Each row was made from one walk, in order. Every step used is in the known rows, and no mark comes twice. Write each row's walk.
Known rows
t-m-j-r-p: [ -4  30  19   6  -7  13 -10 -13  54   3 -40 -25 -14   9  37   0 -28  -4
   1  -4  15  -3 -34]
t-u-p: [ -8 -21  27   4 -19   3 -17 -14 -12 -18  44   1  16 -25 -32   8 -14  24
  -9  -2  -7 -20  35]
j-r-p-u-t-m: [ 35  28  -2  40  18  14  10  20  -2  -9  31  -2   8  17  33  17  -8  -4
 -12 -29 -27  -4 -39]
j-r: [-23   6  24  -6 -21 -22 -31 -13 -28   1  -8 -11 -11 -17  13  11  -3  -7
   8 -14  -8  12   1]
r-j-e: [-10   3  15  -6  -4 -24 -23 -19   6  26 -34 -31 -23 -10 -25  17  14  19
  23  11   8   8  34]
r-p-u: [  6  10 -16  31  37  27 -14  12  -6 -11  -3 -11  48 -12  -1  13  15  27
  -1 -27   3  25  41]
e-j-r-p-u-t-m: [ 20  30 -10  39   9  -7  25  21  11   5  53  18  -7  35  27   1  -1  -5
  13 -44 -21  -1 -38]
j-r-p-u-g: [ -8  25 -25  36  12  29 -13  12 -19   4   4   5  24 -28   8  21  28  31
  11  -5 -16  -3 -25]
u-p-r: [ 25 -36 -12  13  -1 -32 -18  -8 -23 -13  -8   6  30  -6 -42   5   4  -7
 -18 -14  -5  -7  20]
t-m-j: [ 27   7  31  -7 -10  -4  -3 -25  31 -15 -41   7  -8  -3   5 -14 -37 -20
   8 -14  18 -10  10]
u-p-r-j: [ 19 -27 -25  25  -5 -36 -12  -1   3  13 -16  -1  -1   1 -67  10  36   6
 -23   9   4 -23  11]
r-p: [  9   2   2  25   1   5 -38 -11  17  -8 -16 -28  47 -25  -8  19   2  36
   0 -20  10   8  44]
t-u-p-r-j: [  5 -27 -24  12  -1  -9  -6   4  -2   0  27  -2 -21  -5 -47   7  29  10
 -28  20  13 -30  12]
e-j-r-p-u-t: [-15   7 -27  21  12 -20  14  27 -21   9  54  14  11  23  25   7  19  -9
  14 -33 -21  29 -18]
j-r-p-u: [-24  22 -10  23  29  24 -12  15 -19   3   0 -16  17  -5  24  15  19  17
  -2 -19  -7  30  -3]
e-j-r: [-36   8  14 -10 -31 -44 -18 -11 -17  15  15  11 -23  -2  11  -6   3  -9
  32 -29  -1  18   3]
m-j: [ -7 -13  17 -23  -5 -14 -15 -17   1 -10 -34   6  12 -13   2  -8 -17 -24
   7  -3  20  18  30]
t-u-p-r-j-e: [ -9 -26 -12  -7   9 -11  -3  -3  -8  15  15 -21 -37   5 -35  12  16  12
 -10  32   6 -12  13]
m-t-u: [ -7 -11  -2 -33 -19   7  -7   0 -22 -16  41   0   7  -9  13  -7  -9   3
  -1   2  13   8  36]
j-m: [  5  10  43 -10  -3  21 -11 -19  -2  -9 -51   5  14 -33  -2  -7  -4  13
  11   1  -5   1  11]
p-u-t: [ 33 -17  -4  11  19 -16   8  16 -55 -24  35  25  32  -2  -4   6   3 -22
  -3 -26 -23  18  24]

Which walk is each row?
[-38  16  -4  14 -18 -23 -26  -6  21  21  10 -13   0   1  15   6  12  21
  25 -28   7  16   2]
e-j-r-p
[ 22   4  29 -12 -24 -30   9  -8   8  -8  -1  13 -31  14  35  -3 -44 -57
   0  -5 -13 -13 -50]
u-t-m-j-r
[-10  12  34 -13 -14  -2   3 -19  11   4 -27  27  -1 -16  -7 -21   1  11
  35 -12   3   6  11]
e-j-m
[ 24 -13 -29  12   3 -25 -22  -1  -9   3 -27  -2 -16  -6 -28  10  36  -6
 -12   0  22  -2  19]
p-r-j
[ 13  10  43 -24   3  -8   1 -32  28  -1 -53 -13 -25   9  15  -9 -50 -21
  27   0  11   7  13]
t-m-j-e
[ -4  17 -12 -19 -28  45  20   3  17  15  -7  23 -22 -32 -17 -12  32  34
   8  64   7 -50 -26]
r-j-m-t-u-g
[-20  -9  21 -29 -19  36  24   0   3  -4   7   9  14 -10 -14 -22  -9  23
 -10  33 -14 -19  -4]
j-m-t-u-p
[  8  39 -14  28  15  41  17   7  28   0 -27  15  -5  -3  29  -3  -5   2
   9   3  -2 -19 -58]
t-m-j-r-p-u-g
[-25  -1   5 -20 -24  30  30   7  27  21  -3   2 -17  -6 -36 -17  24  34
 -13  57  -1 -40 -15]
r-j-m-t-u-p
[-24 -13  27 -42   6 -17  -9 -24  -3   3 -50 -17  -6  -4  14  -5 -31 -24
  27   7  14  40  30]
m-j-e
[-17   2 -25   0  28   3  19  27 -17  -2  11   2  14  17  44   6   0 -35
 -12   1 -10  37 -30]
m-j-r-p-u-t
[-15 -30 -35 -28  -3 -14  18  11  -7  24  17 -21 -29  29 -27  -1  21   3
 -16  44   7  -7   4]
m-t-u-p-r-j-e
[ 13 -36  -6   2   1  -4 -14  -4 -32 -25  39   9   9 -10 -23   2  -3  -2
 -25  -2   1 -10  20]
t-u-p-r
[ 35   9   2   5  45  17  30   8  25  -8 -10  -8  13  32  32   2 -35 -19
   7  -6  -6  21 -10]
r-p-u-t-m-j-e
[-14 -21 -20 -34 -10   5  40  11  -6   2  26  37  -7  25  -8 -42   8  -5
  -3  19   2  -9 -17]
e-j-m-t-u-p-r
[  2 -27 -16   5   6 -39  -8  -7   0  27 -31 -22 -16  11 -55  14  24   7
  -5  20  -3  -4  10]
u-p-r-j-e
[-13   8  19 -42 -11  45  16   0  -8 -11   0   8  -1 -15  23 -22  -7  10
   1  25   4   1   4]
j-m-t-u
[ 16  13   9  -8  10  -9  38  15 -20 -12   9  29 -30  27  42 -12 -30 -64
  -2 -13 -20   6 -53]
p-u-t-m-j-r
[ -2 -31 -50  -8 -13 -12  13  20  -3   9  29   3 -14  20 -40  -7  31   2
 -32  32  13 -25   3]
m-t-u-p-r-j
[-14 -24   1 -18 -29  -3   0   1 -14  -8  48   3  21  -2 -24  -6 -10  14
 -12  11  -5 -15  27]
m-t-u-p
[ 68  14  -7  49  29  20  11  15  10 -22  28   4  39  10   5  15 -10  10
 -11 -37 -15 -12   2]
r-p-u-t-m
[ -8  38   0  14  30  36  17   9  29   2 -30  -7 -11  20  44  -6 -13 -11
  -2  -9   7  11 -38]
t-m-j-r-p-u
[-41   9   2 -10  -1   0 -19  -4  22   8 -35 -27   5  -3  36   8  -9  -9
   0   6  15  24 -11]
m-j-r-p
